Each row was made from one small tree. Brackets hold a mark, then the marks that hang from it, in the order of their numbers. Every link used is in the known rows. Write each row's tree.
Known rows:
(j310 (j185 j512)): [-22  12  12   2  21  15  40 -11  17  14 -12  -4 -13 -25 -41 -18 -17  21
  23  18 -22  10  22   1 -16 -20 -25  41   4   8  10  -8  -4   3]
(j75 (j793 j185)): [-21   5  -3   7  -6  10   1   3   3  -3  -8  11 -17   2  -3 -14  -3  20
  16  -7   2 -15  21 -31 -11  -7 -19  42  24   8  -4 -29   3 -12]
(j235 j54 (j75 (j897 j111)) (j860 j512 (j793 j185))): [-51 -10  10   0  31  11 -16  21  -8 -17  22 -43  10  40 -19  -5  41  28
  10  14  -5 -35  42  -4  18  29  23  57   2  -9   4  25   4  -8]
(j793 j185 (j860 j512)): [-16  -5  26  20 -19  32  13 -31 -24 -12  19  12   1 -21 -18 -28  -5  11
  32  -6  19 -18  33  -7 -32  20  -4  60  21  19 -25 -40 -11  -6]
(j310 j185 j726): [ -6  29  -3   4   2  39  49 -11  13  14 -28  11 -18  -1 -25 -13 -38   0
  23  12 -18  13  36   4   3  -7 -26  19  13  19  -1 -22  -7  -6]
(j897 j75 (j111 (j779 j462) (j793 (j860 j512)))): [ 22  14  30  33   7  13  35  -6 -12 -24  10  15  11 -40   1  11  36 -18
  36   2 -17   8  61  19   9  41  36   7 -33   0  -3  12 -16 -22]
(j75 (j235 j54 j860) j427 (j793 j185) (j897 j111)): [-55 -11 -26  12  14 -27 -48  51   6  -6 -20 -18  -1  54  17  33  -1  23
 -10  19  -3 -22  13 -29  -6   3   7  28  -1 -20  26 -11  37 -25]
(j75 (j235 j860) j427 j897): [-46   0 -23  -3  14 -14 -28  27  -4   1 -22  -7  -1  28  19  26 -45  26
  -8  22  -2 -13   1 -19 -12  -9  -2   3   4  -3  22 -36  21 -28]
(j512 (j860 (j793 j185))): [ -5   9  22  -6  -9  20   3  -9  -7  -6   9  -9  -8  -7  -3 -38  -3  17
  23 -26  -4 -21  30 -16   2  -3  -2  54  17   5   2 -14 -34  -2]
(j779 (j111 (j793 j185 j860) (j897 (j75 j235))) j462): [ 14  11  25  26  -4 -10  12  22 -12 -31 -13  15   8 -36  17   7   3 -20
  26   5   4  15  51  -1   0  34  16  26   3  25   3  12  -6 -33]
(j896 j897): [  3  -4 -10 -11   2   5  21 -21  -7  10  -6 -10 -19 -13  -4 -16 -18   8
  -2  12  -2  -9  21 -14  -4   4 -12  46   8  17   1 -33 -14   0]
(j896 (j897 j75)): [  7 -13   2   3   5  -1  36 -16  -4  19   5  11 -31 -20  -3 -12  -2   9
 -16  10  -3  -2  31  -4  10  -2 -13  44   3  18   0 -28  -8  -6]
(j111 j779 (j793 j185 j860) j897): [ 13   0  36  32  18  33  30  -9 -27 -42   8  11   2 -35  30 -12  -1  -5
  34   3   8  22  60  -8 -11  56  14  22   4  35   6 -25 -23   3]
(j779 (j111 (j793 j185 j860) j897) j462): [ 19  21  25   7  11  12   6   1 -12 -36 -19  -3  20 -34   8  -5   3 -21
  47   6   5  11  52  -3  -8  40  22  43  -1  30   2  20 -19 -17]
(j860 j512 (j793 j185)): [-14  14  18   5  -2  28  15 -13 -17 -21  26 -11  -6  -2 -16 -33  -1  18
  26 -18   8 -32  35 -27  -9  11   5  57  27   8 -11 -29 -10 -10]
(j779 j111): [ -2  24  -1 -16   9   2  19  -1   1   2 -18   2  -1 -21 -17 -17  -6  17
  14  20 -10  -3  25 -11   8  -4 -14  35   1  17   6   6  -2 -12]
(j235 j860): [-23  -5   2 -15  17  14   8  -6 -14   2 -10   2  -2 -15 -10 -10  -3  22
  22  19 -21   0  13  -9   6 -10 -10  32   0   5  -3 -12 -12 -16]
(j897 (j75 j235 j427) (j111 j779 j793)): [  4  16  10  32  12 -20  36  36  -2 -13  -2  22 -21 -10  33  24  -4  11
 -14  19 -19  22  42  -6  23  24   9 -20 -21  -4  26  -9   6 -21]
(j235 j54 (j860 j512 j793)): [-35  -4   0 -31  30  25  -7   3 -29 -19  21 -37  20   3 -15 -20  25  19
  30   3 -25 -28  23 -11  21  11  22  41 -11  -9  -8  -5  -4 -11]
(j726 j54): [-18  19  11  -7  19   4  25 -10 -18   3  -5 -11 -23   1  -7 -27 -21  11
  14  14  -9 -10  12 -19   7  -3 -14  17  -5  17  -1 -37   4 -13]
(j75 j897): [-13  13  -4  -3  17   6   9  -6   3   9 -10   0 -15   5  -4  -7 -25  19
   8   6  -1 -19  21 -12  -8  -4  -1  23   8  16  23 -30   4 -16]
(j75 j235): [-18  11  -8  -4  -9  -8  15   8  -8   3 -12   6 -17 -10  -2 -10 -31  19
   9   9 -14  -7   7 -22  -6  -5 -20  13  14   6   5 -37  -2 -20]
(j111 j779): [ -5  13   3   3  20  12  33  -2  -6  -7  -9  11 -12 -22   1 -15 -13  12
  14  15 -13   4  26 -18   4   6 -14   7   1  20   3 -23 -11  -2]
(j235 j54 j75 (j860 j512)): [-60 -18   4 -27  30  15   2  16 -14  -1   6 -26  15   9 -21 -18  19  19
  11  30 -22 -13  18   4  24  12  -8  23 -14  -3 -24   8  -3  -1]
(j235 j54 j75 (j860 j512 (j793 j185))): [-58 -14  11 -19  26  21 -10  17 -22 -21  22 -35  12  16 -18 -27  33  27
  18   9 -12 -26  30 -12  22  19   3  51   8   0 -30   9  -7  -2]
(j310 (j185 (j512 j860)) (j726 j54)): [-19  31  29   0  17  36  36  -8  17  24 -27 -31  -8   6 -39 -28 -37  -9
  20  10 -24   6  23  15   6 -20 -26  12 -20   0   1 -13  -6   4]
(j111 j779 j897): [  1   7  15   8  31  13  46   3  -6 -18  -5   7 -12 -20  13 -14 -19  -3
  15  16  -9  15  39 -17   3  25  -6   1   0  25  18 -24 -16   3]
(j512 (j860 j793)): [ -2  17  10 -23  -3  17   4  -9  -9   1   4 -12  -4 -10  -2 -27  -6  16
  25 -23 -22 -21  25  -5  13  -6   5  31  -2  -6  11 -10 -31  -6]
(j896 (j897 j111)): [ 15  -3  -2   0  -2  -4  31 -21  -3  12  -2  -9 -23 -10 -11  -8   0   7
  -2  17  -9  -3  30  -7   1  12  -6  55   0   5  12 -12 -18  -3]

Which tree is each row?
[-57  -8  -4  -9  12   3 -28  31 -28 -29  15 -33  12  28   7  -8  -7  20
   8   3   0 -29  13 -33   1  13  11  37   9  -9 -14 -27  13 -14]
(j75 (j235 j54 (j860 j512 (j793 j185))) j427)
[-15  -5  40   1   6  11  11  -9  10  14  -2 -10  -6 -24 -29 -41  -6  15
  16  -3  -3  -8  17  -7 -16 -19 -21  54   2   0  -2  -5 -26   4]
(j793 (j185 (j512 j860)))
[ 16  18  37   6  27   5   0   4  -2 -28 -17 -16  24 -47 -12  -6  11 -17
  47  10   1  14  47   2 -18  30  19  48 -12  19   4  33 -12 -18]
(j779 (j111 (j793 (j185 j512) j860) j897) j462)
[-49  -8 -13  12 -21  -2 -37  23 -18 -18   6  -3   8  21  12   3 -17  11
  10  -7  16 -28  14 -24 -29  22  -3  27   9  -7 -19 -52  31 -12]
(j75 (j235 j54) j427 (j793 j185 (j860 j512)))
[ 13  17  23  13  19  30  23  -3 -22 -47   2  -9  28 -32  18   3  -3 -33
  49   0  -5   7  54   2 -10  59  38  -7 -20  13   1 -15 -23  -8]
(j111 (j779 j462) (j793 (j860 j512)) j897)
[ 19 -11  21  31   7  -6  33  -3  -2   3  11   9 -33  -2  19   3   9   3
 -24  11  10  10  54  -4   9  24   9  54  -4   9  11  -9  -7  -7]
(j896 (j897 (j75 j427) (j111 (j793 j185))))
[ -2  15  13  33  16   2   0  15   4 -23 -18  -3   3  -4  13  18  16  -1
  26  15   0   4  57   7  -5  47  20  15  -7  17   6  23 -15 -15]
(j235 (j75 (j897 (j111 (j779 j462) (j793 j185 j860)))))
[-28   6 -15 -18   1   1 -14  15 -24 -16  -3 -14  -1  -4   4   2  -5  32
  22   2 -29 -15   8 -22  11  -6   2  25  11  -7   5 -18  -5 -31]
(j75 (j235 (j860 j793)))
[  3   3  25  15  -5  29   9 -21 -27 -17   7  15  -4 -31   7 -19   3  15
  36  -5   4   1  39  -3 -15  26   5  48  10  22  -9 -26 -17 -12]
(j111 (j793 j185 j860))
[-13  -8  32  14   5  11   4 -23 -10   2   3  10 -11 -40 -28 -27   0  24
  31   3   5  -1  23  -2 -33   0 -17  63  11  18 -15 -20  -6 -11]
(j793 (j185 j512) j860)
[-28  -2 -17   7   4 -41   0  47   9  11  -7  15 -27  21  14  20   6  17
 -18  10 -24  -4  19 -12  21  -2  -6   3 -18 -21  20 -11  34 -26]
(j897 (j75 (j235 j54) j427 j793) j111)
[ 14  20  25   9  16   5  12  12  -8 -30   0   6  23 -23  16  16  -2 -30
  25   4   5   8  59  18   4  42  38   9 -30  10   3  15   3 -23]
(j779 (j111 (j793 (j860 j512)) (j897 (j75 j427))) j462)
[  8  23   3   7  18 -11  33   7  11  -5 -28   4 -10 -20  -8   0   1  -8
  28  20 -25   8  31 -13   5   8   1   9 -14   9  10  11 -20 -15]
(j897 (j111 (j779 j462)))
[ 23  29  11 -11  16   8   5   2 -12 -29 -23  -7  24 -38   9   4   0 -23
  48   8 -12  13  48   8   2  38  28  20 -18  20  12  23 -16 -22]
(j779 (j111 (j793 j860) j897) j462)
[-58 -12 -10 -17  16  -5 -15  30 -20  -8  -1 -23  16  20   1   2 -21  13
   1  26 -12 -16   1 -17   2   6   0   9 -12 -14  -7 -30  16 -12]
(j75 (j235 j54 (j860 j512)) j427)
[-26  15 -23  41  -1 -24 -17  45  18 -16 -22   4 -17  40  29  36 -25  17
 -17   8  14 -14  27 -40 -21  13  -3   2  13  -6  33 -31  30 -18]
(j75 j235 j427 (j793 j185) (j897 (j111 j779)))
[ 31  -8  18  35  -3  19  24 -24 -23 -25   8  -3  -4 -31  17   0  22   0
  14  12   8  14  58  -3  -9  55  16  57  -3  21   2 -12 -27   5]
(j896 (j897 (j111 j779 (j793 j185 j860))))
[ -1   3   4  46  -3 -18  -3  19  13 -12 -18  42 -19  -9  17  26  17  -6
  16  -1   1   8  46  -6  -8  14   3  19  -7   7  -8   0   9 -23]
(j897 (j75 j427 (j793 j185 j860)) (j111 (j779 j462)))
[ 13  -7  58  39  11   7  28 -16  -9   0  23  23 -16 -48 -18  -9  45  20
  24   2  -8  16  54  19  -4  17   8  62 -12   5   4  13  -7 -22]
(j897 j75 (j111 (j793 (j185 j512) j860)))
[  4   6  35  14  21  23  36  -2 -14 -24   6   0 -10 -14  15 -22  -8  -1
  23   1   4   9  47 -19  -2  31   6  35  12  23  15 -21 -22  -5]
(j111 (j793 j185) j897)
[ 10   7  35  44  25   0  45  16   2 -15   6  29 -26 -12  25   4  15   8
  -7  14   0  22  60  -8  16  25   7  17 -11  13  13   0  -4  -8]
(j897 (j75 j427) (j111 j779 (j793 j185)))
[-30   8 -21  10  -3 -14 -34  19  14   8 -14  11 -15  31  13  37  -8  28
   1   6  -1 -13  34  12  -9  21   1  12  -6  -9  18  -3  27 -22]
(j235 (j75 j427 (j793 j860) (j897 j111)))
[  9  29  -1  -5  29   8  23  12  -1 -22 -25  -5   5 -25  15  -1  -4 -10
  31  11 -24   6  32 -16  11  16  13 -11 -17  13   5  -2 -21 -15]
(j111 (j779 j462) j793)
[-27   8 -10   7  -1  -1 -11  15   8  -3 -13  14 -20  17  12  -2 -23  19
   3  -4  11 -13  19 -33 -16  -7 -19  32  18   5  -3 -35  14 -12]
(j75 j427 (j793 j185))
[-47 -17  12   6   8 -28 -25  49  19  15  -5  -4 -10  10   2  -5  -2  16
 -21  -6  -8 -13  10 -14   1 -22 -20  19 -14 -25   2 -13  22  -7]
(j897 (j75 (j235 j54) j427 (j793 (j185 (j512 j860)))))
[-31 -15  10  11  19 -16  14  32  -9  -4  -4  19 -18   1  26  17 -27   9
 -11  21 -10  17  21  -7   9   2  -6   1  -1   3  14 -26   7 -24]
(j111 (j897 (j75 (j235 j860) j427)))
[ -4  -3  26  33 -10  20  11   0  -8 -25  18  22   9 -18  -5  -4  23  -4
  17  -9  23  -6  60   0  -9  31   6  54  12  13  -6  -5  13 -12]
(j779 (j111 (j897 (j75 (j793 j185 (j860 j512))))))
[-14 -17 -17  24 -26 -15   3  15   2   4  -1  11 -31   3  12   5  -3  14
 -25  -3  11 -15  22 -30  -6  -5 -23  46  29   4  -4 -45  11 -15]
(j896 (j897 (j75 j235 (j793 j185))))
[-30   5   9   3  24   6 -13  15 -11 -10  14 -23  12  27   9  17   8  11
   5  15  -2 -15  50  26   5  57  34  12 -34  -8  14   6  16  -8]
(j235 j54 (j75 j427 (j897 (j111 (j793 (j860 j512))))))
[ 16  27  17 -11  28  13  31   9  -8 -23  -8 -11  10 -23   9  -8  -3  -4
  20  16 -11  13  48  -6  18  30  14  20 -12  17  27  15 -11 -10]
(j779 (j111 j793 j897))
[ -4 -16  24  35  -5  12  13  -4  -9 -10  12  40 -22 -18  12  -5  11   5
  18 -15  10   5  49  -4 -11  19  -5  44  18  21  -1 -29   2 -16]
(j111 (j897 (j75 (j793 j185 j860))))
[ 19  17  16   8  26  16  21   0 -17 -38 -15   2  14 -39  28   6  -5 -25
  48   5 -15  21  50   0  -3  48  28  -8 -20  24  10  -7 -26 -11]
(j111 (j779 j462) (j793 j860) j897)
[-40  18 -37  -4  44 -37 -26  64  36  -2 -40 -19  -4  47  17  37   1  -1
  -8  26 -19 -11  30 -10  18  17   8 -24 -30  -9  20  25  27 -11]
(j235 j54 (j75 j427 j793 (j897 (j111 (j779 j462)))))
[  2  -7 -22  18 -24 -27  12  15   6  12  -3   8 -30   2   5  22  12  12
 -23   5 -13  -7  26 -12  10   0 -10  32   3 -16  18 -21  10 -23]
(j896 (j897 (j75 j235 j793) j111))
[-36   5 -31 -18   1 -17 -13  33  -4   0 -16  -9  -7  10   5  -1  -7  19
   7   4 -24 -19   3 -28   7  -4 -14   5  -1  -9   9 -31  20 -18]
(j75 (j235 j54) j793)
[  9   9  24   4  23  -3  46   8   4  -1  -3  20 -14 -26  -4 -13   2   0
   2  17  -7  15  47   0  22  10  -6  27  -4  24  18  11  -1 -12]
(j779 (j111 (j897 j75)))
[ -5  13  21 -24  14  10  -1  -5   1   6   6 -25   0 -22 -22 -29   1  22
  26 -18 -26 -19  20   0   4 -15   2  36 -13 -15  13   3 -23  -8]
(j185 (j512 (j860 j793)))
[ 23   6  36  46   7   5  32  -2  -7 -22  -2  30  -9 -41  10   5  37 -11
  33   4 -10  21  61   7   5  34  19  28 -14  19  -5  15 -22 -21]
(j897 j75 (j111 (j779 j462) (j793 j185 j860)))
[ 15   9  28  26  20  21  20   0 -17 -43 -11   5   9 -35  26  -3  -3 -25
  47   2   2  19  55 -11 -13  50  22  14  -2  33  -1 -11 -29  -8]
(j111 (j779 j462) (j793 j185 j860) j897)
[ -2 -12  -9   8 -12 -16  26   2  -8  14   1   8 -30 -15   6  -2 -16  11
 -24  12  -5  -4  18 -12   5  -2 -18  31  11  10   2 -40  -1 -14]
(j896 (j897 (j75 j235)))
